Each row comes from the steps of one walk. Every step used is in the known rows, and no mark comes twice. Write the walk behind each row, first mark first.
Known rows
kined > tebi: [ -5.6  19.3  40.5 -13.2  17.4  -7.6  -3.6 -23.4  14.7  -5.1  -2.3   1.3
 -17.9   2.4  10.8  -4.6  -3.9 -13.1  -4.8 -11.5 -42.7  -4.2]
nite > tebi > kined: [  7.1  -1.7  24.2 -21.8 -18.1  28.7  -9.7 -17.2   0.4   5.8  -8.0  14.9
  -6.7 -23.1   1.0 -14.2  49.3 -25.7   9.9 -13.2  -3.5  -3.4]
putig > nite: [ -3.1   3.1  14.4  26.7 -33.1  -5.0  -5.4  -7.2  -0.5  -5.7  -1.6   1.6
 -16.4   8.7  -2.0  -8.4  -7.0  -6.2   2.3 -16.5 -29.4   6.0]
putig > tasef: [ -6.3   6.9  18.0  21.1  32.0   3.6  14.0   1.9  15.5  -4.3  16.6  -9.2
 -27.7   8.4  14.9 -18.1 -11.5   1.0  12.8   1.5 -23.9  -2.2]
putig > rimafu: [-12.1   8.5  28.8   0.1 -11.2  10.6   2.4  -4.7   4.0  -6.4  27.4  -4.6
  -1.9   7.9 -23.2 -21.9  -0.2  -3.2  -5.0 -24.2 -23.6  -5.0]
fulu > nite: [ -8.0  10.8  13.9  18.5  46.1  -2.4   2.1  -9.6  11.6 -11.0   6.0 -26.5
 -19.0  -6.3  14.4  -9.2   5.4  10.9  21.8 -18.3 -37.4  11.6]
kiku > rimafu > putig: [ -4.1  48.7  -1.9 -12.7  -9.5  21.4  -2.2   1.5 -32.5 -14.5  13.6  -5.2
  23.9 -25.3   4.2  21.0 -12.8   6.6   2.2   1.4   2.9 -13.0]
kiku > rimafu > putig > tasef > tebi: [-26.1  32.8   4.5  30.4   6.8 -19.3  19.5  24.1  -3.9 -27.4  19.1 -16.6
  -7.3 -21.9   3.3  17.2 -21.9 -17.2 -23.5  23.8   5.4 -10.7]
kiku > rimafu > putig > nite > tebi: [ 28.1  24.9  18.4  30.7 -70.2  -5.1 -13.8   6.0 -28.5  -1.0   3.0   6.7
  22.9 -22.2 -18.3  18.4  34.4 -33.8 -12.6  11.3  -9.5   0.9]
tasef > putig > nite > tebi > kined: [ 18.3 -19.4  28.3  20.0 -36.5 -36.1 -25.1  15.3  13.7   8.5 -10.1  13.2
 -25.2 -21.2 -16.8  -4.5  64.0 -48.8 -20.5   0.5  -6.6   5.2]
nite > rimafu > kiku: [ 25.1 -11.8 -35.3   4.9  -7.2  34.6   0.1  -6.4  16.3   1.1   6.3  -1.6
 -16.8  45.9  25.4 -29.3 -27.8  19.4  15.5  -9.6   0.8   1.8]
kiku > rimafu > putig > nite > tebi > kined: [ 13.8  20.0  30.0  -0.9 -74.1   3.8 -21.3   6.2 -36.7   4.1 -16.8  29.6
  29.5 -48.3 -23.4  24.7  54.2 -35.7  -3.3   2.9   7.8  -9.4]
nite > tebi: [ 19.5   2.2   9.7   7.7 -13.9  19.5  -2.7 -19.6   8.9  -0.6   7.8  -7.0
 -12.8   0.4   6.3 -23.5  28.6 -27.3   6.9  -7.7 -19.1  10.5]
nite > rimafu > putig: [  8.2  -6.0  -4.4   8.2  -5.8  34.7  -9.8  -3.2  -7.0   8.2  -7.0   0.9
  28.1  12.3 -10.4   4.1 -35.9  18.4  21.8   3.8  -4.5   4.6]
rimafu > putig > nite > tebi > kined: [  7.4 -22.1  30.1  12.1 -55.0  17.6 -11.3   7.4 -11.2  11.0 -36.2  25.3
  29.6 -34.6 -41.4  10.5  47.7 -38.0   3.4  10.0  -6.8   2.4]
kined > tebi > nite > rimafu > putig: [ 11.8 -17.9  26.1 -36.1  22.1   2.9 -31.5 -16.4  -2.9  28.8 -20.2  30.4
  32.9  12.2 -13.3  12.4  -4.2  15.3   2.1   8.2   6.9   2.8]
tasef > putig: [ -0.4   7.5  -7.4   5.5  28.5 -19.2  -1.3   7.1  16.4 -10.5  21.4 -23.7
 -36.3  -0.3   9.7  -8.5  -4.1 -12.0  -8.6  -4.6 -12.8   2.6]
tasef > tebi: [-27.8   7.5  -9.5   8.8  -2.6  -5.5   5.2  -9.2  20.2 -32.9   7.9 -17.9
 -29.0  -0.1   8.1 -19.3 -22.8 -13.8 -24.5 -10.0  -7.1   5.7]
kiku > rimafu: [ -4.9  54.4   7.2 -11.4 -10.4   4.2  -8.8 -17.0 -22.2 -17.3  32.0  -5.8
 -13.2 -11.7  27.5  -0.9  -6.9   7.9   0.9 -18.2  -1.3  -8.3]
tebi > kined: [-19.7   9.9  16.5 -35.3   4.7  25.2  -4.2 -18.1  -2.8  -4.4  -6.8  16.4
  -7.3 -22.0   4.6  -9.9   4.8   4.4  16.0 -20.8  -2.6 -13.4]
kiku > rimafu > putig > tasef > tebi > kined: [-36.2  28.3  18.0   1.4   2.1  -8.5  10.5  24.7 -11.6 -25.1   6.3   8.0
   0.6 -50.0   1.7  24.0  -1.8 -15.4 -22.5  18.5  23.8 -21.0]
putig > kiku > rimafu: [ -6.7  48.9 -31.7 -10.9  -7.5 -13.3  10.9 -16.9 -17.3 -11.4  32.7  -6.2
 -23.8   2.2  55.1  14.7  -5.9  -1.4 -11.5 -17.7 -13.9  -8.7]
putig > rimafu > kiku: [ -0.4   2.0  -9.3  -1.8 -15.3  21.8  21.8   9.4  15.0 -10.1  15.4  -7.2
 -12.8  23.6 -15.0 -31.6   1.9  -1.5  -8.8 -18.8 -17.0 -11.7]
tebi > kined > nite > rimafu > putig: [  1.6 -15.0  -0.3 -21.4  -8.0  22.2   8.6   1.9 -19.3  17.6 -32.5   0.3
  41.5 -14.6 -34.3  13.0  -2.6  29.9  37.3   6.2  26.6  -3.2]

Write each row's walk
[ -0.3 -42.7 -36.8  10.3  21.6 -17.8   2.0  16.4  32.6  -4.3  10.1  13.7
 -38.5  45.1  21.5 -35.1 -17.5   9.2 -19.5  13.3  39.0   5.5]
putig > tasef > tebi > nite > rimafu > kiku
[  1.1 -20.0 -39.0 -23.4  -2.7   2.9  30.9  -0.6 -12.0  21.4 -33.8  -1.6
  32.6  -3.5  -3.1  30.1  -2.3  22.1  22.3   5.8  14.8   0.2]
tebi > kined > nite > rimafu > putig > kiku
[ 19.3   1.6  -1.2   3.6 -12.5  -4.1  22.5 -13.8   1.2   4.0  -1.1 -30.1
  -8.8   1.7 -12.4 -20.3  44.6 -14.4  11.7   0.7  -2.6  14.5]
kined > nite > tebi
[ -5.6   3.5  31.6 -49.3  36.4 -15.7 -21.8 -27.5   5.5  10.4  -4.5  24.8
 -10.7   3.3  11.3  -4.8  16.0  -1.2 -10.6 -11.4  -7.2  -2.7]
kined > tebi > nite
[ -9.7   2.8 -38.6  -4.0  10.9   9.6  29.4  -0.9   0.2  -2.3 -16.9  -8.9
   8.7  -5.1  14.5  22.1 -18.3  -6.2  -1.0   3.2 -31.8   1.2]
rimafu > putig > kiku
[ 10.5  -6.6  34.1 -35.5  21.9 -14.1 -40.1 -29.5   6.7  23.6   0.9  32.9
  -1.8  28.7  13.0  -5.9   1.6  16.3   0.0 -11.8   5.1   4.5]
kined > tebi > nite > rimafu
[-11.9 -36.0 -56.3 -13.5   3.5 -18.0   0.2  -1.4   4.1   8.5  -9.5   8.6
  12.0  19.9  11.4  15.7 -22.2   7.6 -31.4  11.3  28.4  12.1]
tasef > tebi > nite > rimafu > putig > kiku
[ 11.7 -13.7  -2.0 -28.4  10.6  15.5 -34.6 -23.4  -3.0  18.6  11.7  23.3
   2.7  25.4  15.4 -18.7  -5.8  34.0  11.6 -14.1  25.9   8.9]
tebi > nite > rimafu
[ -4.5  -2.7   6.1  27.6 -31.6   9.2  -0.8  10.0  -9.7  -3.0 -20.6   1.6
  19.0  -8.9 -26.3  12.6 -12.2  -6.9   4.5   5.0 -25.3   5.5]
rimafu > putig > nite
[ 14.0 -19.8  12.7  35.3  17.2  22.8   2.1  14.3   4.3  10.2   1.0   1.7
  17.7  20.0  -7.3   5.1 -31.5  14.0  25.7  21.1 -12.5   7.0]
nite > rimafu > putig > tasef
[ 15.6  -4.4  18.0  28.6  27.1  -3.9  -2.0 -11.4  18.5  -0.4   2.1 -21.9
 -17.9 -10.8   9.4 -16.1  51.1 -22.0  17.7 -11.0 -37.2  18.1]
fulu > nite > tebi
[  3.3  42.3 -39.5  -3.7  13.1 -52.7   5.9   6.2  -7.6 -11.5  38.0 -22.3
 -43.4  -1.4  55.3  19.7   2.7 -14.1 -31.5  -4.5 -13.9  -7.4]
tasef > putig > kiku > rimafu
[ 12.3 -14.5 -39.2   7.3  -1.6  15.5  11.1  -7.5  -2.2  12.6  -7.6  -0.1
  20.7  24.6  15.4  20.1 -31.7  11.5   8.9   3.7 -17.1   7.3]
nite > rimafu > putig > kiku
[ -2.5   3.2  17.5  11.0  11.1 -29.8   3.6  21.2  18.9  -6.9  37.9 -20.2
 -23.9   7.4 -22.9 -15.2  11.5 -14.9 -26.3 -13.5 -20.2  -2.3]
tasef > putig > rimafu
[ -6.5 -25.6 -43.4 -11.4 -19.8  -4.4  27.8   4.6  20.0 -12.1 -22.2 -10.9
 -23.3  10.6  -1.1 -20.2  -6.4  14.6  -3.1  -5.8  48.4  -4.1]
tasef > tebi > kined > nite > rimafu > kiku
[ 28.2 -21.2  -2.7 -42.8  17.8  -2.7 -28.3 -14.3  18.0  19.6  -7.3  30.6
 -10.7  45.0  21.0 -19.1   3.4  18.1  -2.9  -4.0  11.9  -3.5]
kined > tebi > nite > rimafu > kiku
[-23.7 -28.5 -44.6  -9.6 -15.4 -22.7  37.5   4.5   1.4   1.2 -37.9 -10.6
  15.1  -9.8  -5.8  27.0 -12.8   7.9 -10.1  11.8  29.3   1.2]
tasef > tebi > kined > nite > rimafu > putig > kiku
[ 13.9 -26.6  44.0  -8.0  43.8 -11.8 -21.3   1.0   7.5  33.5 -13.1  33.1
  20.8  15.5  -7.2   9.2  -3.7  10.6   7.4  24.6   0.4   3.4]
kined > tebi > nite > rimafu > putig > tasef
[ -2.4  43.8  15.6  15.6  15.3   5.4  10.9  18.8 -20.7  -8.4  21.4  -4.8
  10.9 -21.3  10.8  17.3  -9.5   1.7   5.2  17.2  -7.0 -11.2]
kiku > rimafu > putig > tasef
[  9.3 -13.9   3.8  32.8  34.0  13.8  -8.9   4.3   3.0   8.5  -8.1 -17.3
  27.1  -1.0  -6.3  12.6 -15.6  25.2  32.8  -1.4 -20.9  18.1]
fulu > nite > rimafu > putig
[-38.7  29.0   9.0  -0.1   6.3 -30.4  38.5  27.4 -16.9 -19.5  -5.3 -16.0
   7.6 -50.9 -16.1  28.7   7.9  -4.0 -10.2  24.9  37.5 -17.3]
kiku > rimafu > putig > tasef > tebi > kined > nite
[ -8.3 -24.5  -9.5  47.5   7.9 -27.3  35.4  21.3  14.7  -5.3 -10.6 -36.5
   6.9  13.7 -23.3   4.1 -33.3   7.4   1.8  33.1  20.6  12.1]
kined > nite > rimafu > putig > tasef > tebi
[  0.4 -33.8 -50.9 -18.7   1.8   0.6 -13.8  -3.0  20.8  -5.8   4.5  10.4
 -24.5  37.4  18.9 -31.1 -15.5  13.4 -22.5  -8.3  46.9   7.2]
tasef > tebi > nite > rimafu > kiku
[  9.4 -22.2 -13.1 -29.8  10.5  30.5 -29.4  -3.1 -16.7  23.2  -8.0  21.8
  40.1   8.8 -11.0   1.9 -10.9  32.1  18.6   5.8  30.9   7.7]
tebi > nite > rimafu > putig
[  3.8 -22.3  16.3   2.6  14.9   7.4  19.5  17.0  -6.6  21.1 -27.2   0.6
  29.8  -9.9 -26.6  14.9   0.4  24.6  40.7  24.9  22.7  -3.4]
tebi > kined > nite > rimafu > putig > tasef
[-15.3 -29.9 -21.5 -13.2   2.8   2.9 -20.2   0.0  -3.9   3.0  -9.8  11.6
  22.2   4.7 -12.8   1.0 -22.3  12.8 -15.9   9.1  41.5  13.5]
tasef > tebi > nite > rimafu > putig
[  8.5  -6.9 -21.2   7.8   8.7 -17.6  15.2  33.4  31.5 -12.3  25.0 -19.9
 -33.4  21.7 -18.3 -29.4   8.6 -18.5 -30.0  -8.7 -11.4 -10.2]
tasef > putig > rimafu > kiku
[ -1.2  38.7  11.7  17.9 -49.4  -3.8  -8.1  12.3 -33.7 -11.5   5.0   1.9
  20.6 -21.3  -8.3  24.9  -9.8  -4.8  -5.7  -0.3  -6.0  -8.2]
kiku > rimafu > putig > nite
